What can hang from each mark:
Q586: Q273
Q953: Q373
Q273: Q192 Q387
Q798: Q917
Q447: Q373 Q798
Q387: Q273 Q404 Q677
Q978: Q404
Q719: Q213 Q273 Q677
Q213: Q719
Q373: Q953
Q917: Q213 Q798
Q404: Q978
Q677: Q387 Q719
Q192: Q273

Every row comes from one small tree of marks. The marks that hang from a mark follow it in brackets, in the order of their numbers. Every link used is in the known rows. Which tree was each row made from?
Known rows:
Q447{Q373}: [ -8  -3   2   2   6  -6  10   5  -6  -7  -5  -7 -10 -16  -8   1  -7  10
  -7  10  14  -2   5  -4   4   0   2   4   4  -1]
Q373{Q953}: [  4   2   0   1   3  14  -6  14  -6   4  -7   4   4   1  -9   5  -9   3
 -10   8  -8  -4   2   9   0  18  -1   2   2  -2]
Q917{Q213{Q719{Q273{Q192 Q387}}} Q798}: [ 14  -7   9  -6   3 -12  15 -11 -10 -47 -34  -1 -51  -7  15  -2  -2 -20
 -14  16  -4   8   7  -4   1 -18   0  -1 -29  -5]
Q719{Q213 Q273{Q192} Q677{Q387{Q404}}}: [ 35  -3 -14 -16 -19 -10   4   7 -26   7  32   5 -33 -17 -22  -4  32  -4
 -19  13  -9 -25  13  15 -13  27  -2   6   0  23]
Q192{Q273}: [  4  -8  -1   3 -12   8   0   5  -5   2  -6  -1   6  -8  -6  -7   6 -22
  -7   5  14   4   7   6   9 -10   1   0   5   8]
Q447{Q373{Q953} Q798}: [ -9   2   1  -3   9   2   9  18 -20  18 -24  -9 -16 -20 -15   7 -14  21
 -19  23  10  -5   3  -3   1   4   1   1  16  -1]
Q719{Q213 Q677}: [ 15   7  -7 -10  -9 -10   1   8  -3  10  36 -11 -12 -13  -3   8   8  -2
 -12  -6  -6  -7  12   3  -5  12   1   1  -4   8]
Q273{Q192 Q387}: [ 18  -8   7  -1  -5 -10  11 -15  -4 -16 -15   4 -21  10  -4  -3   7  -3
  -3  -1 -12  -9   7   2  -6   5  -5  -6  -7   6]
Q677{Q719{Q273}}: [  4  -1   4   6  -2   7  -2  15 -10   2   1   0 -24  -3 -22  -9   5  11
 -14   4  -8   4  -5   8   5  -1   0   5   0  10]
Q677{Q387 Q719{Q273{Q192}}}: [ 16  -7   7   8 -10   1   5   5 -26 -14  -3   9 -37  -2 -32 -14  11   6
 -18  10 -19 -10  -2  -1  -3   6  -6  -4  -4  19]
Q586{Q273{Q387}}: [  3 -13   4   2 -11  -4   2   3  -6 -13 -12  -5 -12   1   7 -21  11 -12
  -5 -18  -3  -5  15   5  10   3  -6  -3  -9  12]
Q719{Q677{Q387}}: [ 11  -6  -6   4  -7  -2  -4  -1 -18 -17  24   1  -7 -10  -8  -1  12   0
  -8  -8 -14 -13   4  -5   5  11   1  -2  -4  10]
Q387{Q273 Q404 Q677{Q719}}: [-15   7  16  -2  30  17  -2   3   3  40 -21   0  -9  -9 -10 -17  14  34
   2  -7   4   0  -3  20  31   5  -4  32 -16   8]
Q447{Q373{Q953} Q798{Q917}}: [-13  -2   4  -7  12   0   8  23 -22  13 -13   0  -9 -20 -24   5  -2  21
 -12  27  11   6   5  -6   5   6   5  -6  13   0]
Q387{Q273{Q192} Q404{Q978} Q677}: [  6   8   7 -23  10  12  17 -17  -5  43 -28   3   6  -3  -3  -6  14  17
  14   7  13 -16   9  17  13  18 -11  19  -9  11]
Q978{Q404}: [  5   4 -10  -1  -2  -6   4  -7   0  -4   6   0  13  -4   4  10  -1  -2
   2   2 -13   1   0  -2  24  -3  -7  -4   1  10]
Q447{Q373{Q953} Q798{Q917{Q213}}}: [-16  -6  12  -4  15   1  -1  15 -20  -6 -21  -4 -11 -23 -10  11  -2   9
  -8  32   9  17  12  -5  18   1   6  -6   4   2]
Q917{Q213{Q719{Q677{Q387}}} Q798}: [  1  -2   2   3  11  -6  -1  -3 -17 -41   2  -1 -22 -26  16   4  -1 -16
 -12  -1  -6   1   3 -22  12 -14   3   1 -30  -1]
Q586{Q273{Q387{Q404{Q978} Q677{Q719}}}}: [  6  -7  19  -3   8   9   0   5  -8  25 -30  -4 -10  -5 -12 -31  11  11
  -3 -20  -7 -11   9  18  36   5 -13  12 -16  35]
Q798{Q917{Q213{Q719{Q273 Q677}}}}: [  0   0   1  -4 -12   6   5   4  -8 -34  15   2 -10  -8   5   6  15  -7
 -12   9   6   8  10  -5  20  -3  11   0 -11   4]
Q273{Q192 Q387{Q677{Q719}}}: [ 10  -3  24   6  11  -5   8 -13  -4 -10 -28  -9 -37   6 -18 -13   3  22
 -11  -4 -28  -6   5   5  22  -2  -8   2 -15  16]
Q273{Q192 Q387{Q404{Q978} Q677}}: [ 23  -2  10 -14   5   0  12 -21  -8  15 -29   2  -9   5  -7  -8  10  10
   6   0 -10 -19   7  17  15  15 -10   6  -6  22]
Q719{Q273{Q192} Q677}: [ 23  -1  -9  -6 -26  -6  10  -2 -13 -12  11  -8 -22  -5 -13   2  19   6
 -14  15  -1 -18  15   3 -10  11   3  -4   2   5]
Q213{Q719{Q273{Q192} Q677{Q387{Q404}}}}: [ 19  -2 -13  -7 -18   6  16   0 -23  -9   6  16 -22  -9 -11 -10  24   6
 -25   6   4 -38   1   0  -4  13   0   8  -6  15]
Q953{Q373}: [ 10   1  -1  -1  -4   7   0  10  -4   8  10  -1  -8   6  -3   2 -15   3
  -4  -7   1  -5   0   2  -1  18   2   0  -6   2]
Q387{Q273{Q192} Q404 Q677}: [ -2   7   8 -13  12   6  10 -17   2  30 -27  -1  -5  -4   1 -10  19  24
   7   9  12 -12  10  17  12  11  -4  24 -10  -1]
Q719{Q213 Q273{Q387} Q677}: [ 31  -5  -8 -12 -17 -11   4   8 -15 -10  36  -9 -40  -7 -10   3  15  -7
 -19  -7 -18  -2  15  20   0  18   0   5  -4  16]
Q677{Q387{Q273 Q404}}: [ -4  -5  -2  -5  12  13  -1  -1 -13  21  -1  21   2  -8  -3 -13  23   6
   9  -8   8  -6  -2  11   7  16  -6  20  -8   7]
Q719{Q273{Q387}}: [ 16 -11  -1  -3  -8   0   4   2 -11 -20  -1   1 -28   8  -7  -4  10  -4
  -7  -1 -13   4   4  17   5   6   1   4   0   7]
Q447{Q373{Q953} Q798{Q917{Q213{Q719}}}}: [-24   1  12  -6  18   9  14  16 -17  -8 -29   4 -11 -21  -1  10 -14   9
 -19  25  15   8   4 -16  18  -9   5  -2   0  -2]
Q387{Q677}: [ -4   5   8  -1   9   1   0  -7  -3  -1 -10 -13  -7   3   2  -2  -2  14
  -1   2  -9   1   3   6  19  -2   2   8  -3   1]
Q677{Q387{Q404{Q978}} Q719{Q213 Q273}}: [ 20  -1  -2 -13   0  11  -4  23 -28  35  23  17 -22 -15 -31  -9  12  -7
 -10  -3 -14  -6  -6  17   1  20 -12   9  -2  39]
Q447{Q373 Q798{Q917}}: [-16  -4   4  -7   9 -13  14  11 -17   9  -6  -5 -13 -20 -15   2   7  19
  -3  20  21  10   3 -14   4 -10   6  -8  10   2]
Q798{Q917{Q213{Q719{Q273}}}}: [ -9  -1   6  -4  -2  10   6   3  -7 -33  -1  10  -7   2   7   2   8 -13
  -6  12   9  17   4  -3  16  -7   7   0 -10   0]
Q798{Q917{Q213{Q719{Q273{Q387}}}}}: [  1  -9  11  -3  -1   5   7  -2 -10 -47  -7  13 -23   7   7  -2  10 -17
  -7   1  -4  19   5   4  21  -4   6   0 -16   7]
Q719{Q213 Q273 Q677{Q387}}: [ 23  -2 -13  -8 -17  -6  -1  12 -28  -8  46  -3 -33 -13 -16   1  17 -10
 -21  -1 -19  -7  10   9  -4  21   1   3  -1  19]

Write each row's tree:
[ 16   3  -8  -7 -24   2  23  -2 -10 -13   3   0 -22  -2  -3   2   7   4
 -26   9   6 -27   9  -8  -9   1   2   0  -3   2] : Q213{Q719{Q273{Q192} Q677}}
[-11   4   8  -1  18  -6   2  -2   3 -26 -23  -3 -15 -18  24   3 -15 -16
  -5   7   8  16  -1 -16   6 -26   3   3 -26 -13] : Q917{Q213{Q719} Q798}
[ 10 -12   7  -2   4   9  -2  -5  -2   4 -27  -2  -7  -4  -6 -20  19  -6
  -5  -4   1   2   8  28  36  -1   0  18  -3  18] : Q192{Q273{Q387{Q404 Q677}}}
[ 11   0  11  -7  -4   2  26 -15 -13 -26 -32  -4 -40  14   0 -10  -1   9
 -22   2 -16 -15   5   8  13  -1  -3   9 -11   6] : Q213{Q719{Q273{Q192 Q387{Q677}}}}
[ 41  -8  -9 -18 -24  -2  13  -6 -17   7   2   6 -18  -4 -17  -2  29  -1
  -5   4  -1 -27  14  19  -1  26  -4   0   0  27] : Q719{Q273{Q192 Q387{Q404{Q978}}} Q677}
[ -3  11  17  -3  18  -2  -2   9  -1  18   6 -15 -26  -8 -15  -6  -7  17
 -15  -4 -23   5   1   9  17  -1  -6  12 -11  16] : Q387{Q677{Q719{Q213}}}
[ 29  -5   7 -11  -2  -9   5  11  -9  17   1   7 -49  -4 -28 -16  22   4
 -19   2 -15  -7   4  24  -4  14  -9   9  -8  26] : Q677{Q719{Q213 Q273{Q192 Q387{Q404}}}}
[ -3   2   6  -7  21   8  -5  16 -12  40  15  19 -18 -18 -18 -15  18   6
  -4 -16  -5  -3  -4  14   8  16 -13  24 -17  22] : Q677{Q387{Q273 Q404} Q719{Q213}}
[ 27  -9 -11  -7 -12  -1  -1   5  -9  -4  13   3 -22  -5  -9  -7  31   5
 -11  -3  -3 -11   7  26   9  17   5  12  -1  15] : Q719{Q273{Q387{Q404}} Q677}
[ 13 -13   6   0 -18 -10  12  -8  -7 -16 -23  -3 -19   3   2 -22  13 -10
  -7  -7  -2 -16  20  -1  -2   4  -8  -9 -11  13] : Q586{Q273{Q192 Q387}}
[  6   6 -10  -5 -15   8  14   7  -9 -12  13  -2 -15  -5   1   2   4   3
 -24   0   6 -16   2  -2   3   1   5   6  -2   3] : Q213{Q719{Q273 Q677}}
[ 20  -2   4  -2  -8  -5   5  13 -27  -1  16   5 -49  -8 -31 -11  10  -3
 -23   8 -27  -7   2   5 -11  12  -9  -2  -5  24] : Q677{Q387 Q719{Q213 Q273{Q192}}}
[ -4   4   3   0  -2   5   4  -6   3 -25   2  -5  -3 -10  20   9  -3  -6
 -13  -5   3  -6   7 -13  17  -8   3   2 -16  -1] : Q917{Q213{Q719{Q677}}}
[ 11  -8  10  -4  -2  -5   7 -13  -6   2 -38  -8 -19   1   2 -32  24   9
  -6  -4  -1 -22  21  15  17   6  -7   9 -12  17] : Q586{Q273{Q192 Q387{Q404 Q677}}}
[ -3   2   3  -5  11   0   3   4  -6 -31 -19  -3 -28 -18  19   2  -7 -19
 -11  17  10  18   0  -6   5 -22   7   8 -23 -11] : Q917{Q213{Q719{Q273}} Q798}
[ 19   2  20  -9  18  -9   4  -4  -2  19 -12  -3 -41  -4 -18 -18  11  19
 -15  -5 -25 -11   4  20  15   8  -9  14 -17  24] : Q273{Q192 Q387{Q404 Q677{Q719{Q213}}}}
[ 18   2  -7 -18  -4  -3   9  -3 -16  29  25   9 -17 -20 -10  -7  32   4
  -5  -4   2 -24  16   9  -9  29 -10  14 -12  16] : Q719{Q213 Q677{Q387{Q273{Q192} Q404}}}
[ 35  -6 -13 -14 -24   4   9  -1 -31  10  13  12 -11 -12 -23  -5  28  -3
  -7  11  -1 -31   8   9  -8  27  -5  -1   4  27] : Q719{Q273{Q192} Q677{Q387{Q404{Q978}}}}
[ 17 -11   6 -10  -1  16   3  -5  -8  19 -25   1   3  -4  -9 -15  14 -13
   2  -5   4  -2   9  28  35   5  -7  12  -1  31] : Q192{Q273{Q387{Q404{Q978} Q677}}}
[  3   0   8   3  10  -2  -6  15 -16   8  23   6 -27 -10 -22  -9  -1  -2
 -15 -12 -27   1  -5  -1   2   6 -11   1 -10  22] : Q677{Q387 Q719{Q213}}
[  0  -7  12   3   1  -2   1  -7  -8 -14 -24 -18 -18   5   8 -24  10   2
  -6 -14 -13  -4  17  12  26   2  -3   5 -13  14] : Q586{Q273{Q387{Q677}}}
[  3  -3  -2  -2  16  -5  -6   1 -13 -24  -2   7 -15 -32  16  -2  10 -11
 -10   1   5  -5  -1 -12  13  -9   4  12 -29   2] : Q917{Q213{Q719{Q677{Q387{Q404}}}} Q798}
[ 10 -10  12  -7  -8   0  18 -12 -12 -48 -16  12 -29  10   3  -2  13 -16
 -10  11  -6   8  11  -2  10  -3   2  -7 -18   7] : Q798{Q917{Q213{Q719{Q273{Q192 Q387}}}}}
[  3  -4   1  -7   5   6   8 -10 -12  19 -11  20  -6  -7  -7 -14  27   6
   6   2  10 -18   4   6  -4  18  -9  15  -9   8] : Q677{Q387{Q273{Q192} Q404}}
[  8  -2   3  -7 -20  -1  14  -5 -11 -38   7   2 -17  -7   2   5  20  -7
 -16  19   7  -5  17  -9   8  -2   8  -8 -14   3] : Q798{Q917{Q213{Q719{Q273{Q192} Q677}}}}
[ -5   7  11  -8   7   4  16 -20  -2  14 -25 -11 -10   2   1  -6   8  19
   5   7  -1  -6  14   7  12   7  -4  14 -13  -3] : Q387{Q273{Q192} Q677}
[ 24 -10   7  -1  -3  -1   5   3  -7   4 -17  12 -39   1 -27 -17  23  12
 -13   5 -10 -11  -1  20   3   8  -6   8  -5  22] : Q677{Q719{Q273{Q192 Q387{Q404}}}}
[ 10   2  -8 -15   6   3  -1   7 -15  30  35  10  -9 -22  -6  -5  29   2
  -4 -12   3 -13  10  15   3  27  -6  23 -12  15] : Q719{Q213 Q677{Q387{Q273 Q404}}}
[ 18  -6  12 -14  -8   0  12 -13 -11  17 -38  -5  -7   0   0 -26  18  -1
   2  -6   0 -25  20  15  16  13 -13   2 -11  27] : Q586{Q273{Q192 Q387{Q404{Q978} Q677}}}
[  5   2  -2  -5   1  -6   2   4  -7 -33  -1 -12 -31 -25  15   6   1 -14
 -17  13   6   8   7  -7   8 -16  10   6 -22  -8] : Q917{Q213{Q719{Q273 Q677}} Q798}
[ 10   2  11  -1   5   5   3   1  -8  17 -22  -3 -32  -5 -25 -18  17  29
 -13  18  -6 -12   0  21  15   3   0  15  -4  15] : Q387{Q404 Q677{Q719{Q273{Q192}}}}
[ 16  -8 -12   2 -17   1  -2   5 -27 -22  27   1 -21  -8 -13  -1  19   0
 -15   1 -14 -11   6   5   3  15   4   0   2  12] : Q719{Q273 Q677{Q387}}
[ 15  -1   7 -12   2   6  22 -14  -8 -10 -35   5 -36  10   0 -15  10  14
 -20   5  -6 -20   1  19  15   2  -2  19  -9   9] : Q213{Q719{Q273{Q192 Q387{Q404 Q677}}}}
[-17   7  20   3  23  13   3  -1   0  21 -17  -7 -13  -3 -10 -10   1  29
  -1  -7  -7   8   1  10  28   2  -5  22 -16   3] : Q387{Q273 Q677{Q719}}
[  2   2  -2  -3 -13   8   5   0  -6 -31   6  -5 -18  -9  14   6   3  -6
 -19   5   5  -2   9  -1  15  -4   7   6 -11   2] : Q917{Q213{Q719{Q273 Q677}}}
[ 15  -5   2  -3   2  -8   6   0 -10 -49  -6  -9 -44 -17  17   3   4 -15
 -18   2  -5  11  10  -1  13 -12   7   6 -27  -2] : Q917{Q213{Q719{Q273{Q387} Q677}} Q798}
[  7   3  13   3   0   4   7  -1 -10  -2 -18 -14 -37   2 -24 -12   4  24
 -17  17 -16  -5   4  10  13  -2  -1   6  -6  11] : Q387{Q677{Q719{Q273{Q192}}}}
[ 11   3  19  -5  25  -5  -4   6  -1  22  -2  -4 -35  -5 -15 -16   7  19
 -13 -15 -25   0  -1  25  27   5  -7  22 -16  25] : Q273{Q387{Q404 Q677{Q719{Q213}}}}
[  2  -3  -3 -14   6  18   3  -1 -18  36   0  24  15  -9  -6  -6  16  -4
  16  -9  11  -9  -2  10   6  24 -13  15  -5  18] : Q677{Q387{Q273 Q404{Q978}}}
[  4  -8  24   7   0  -5   8  -7  -7  -9 -36 -16 -36   2 -12 -31  12  16
 -16 -11 -21 -13  17   3  24  -2 -11   1 -20  22] : Q586{Q273{Q192 Q387{Q677{Q719}}}}
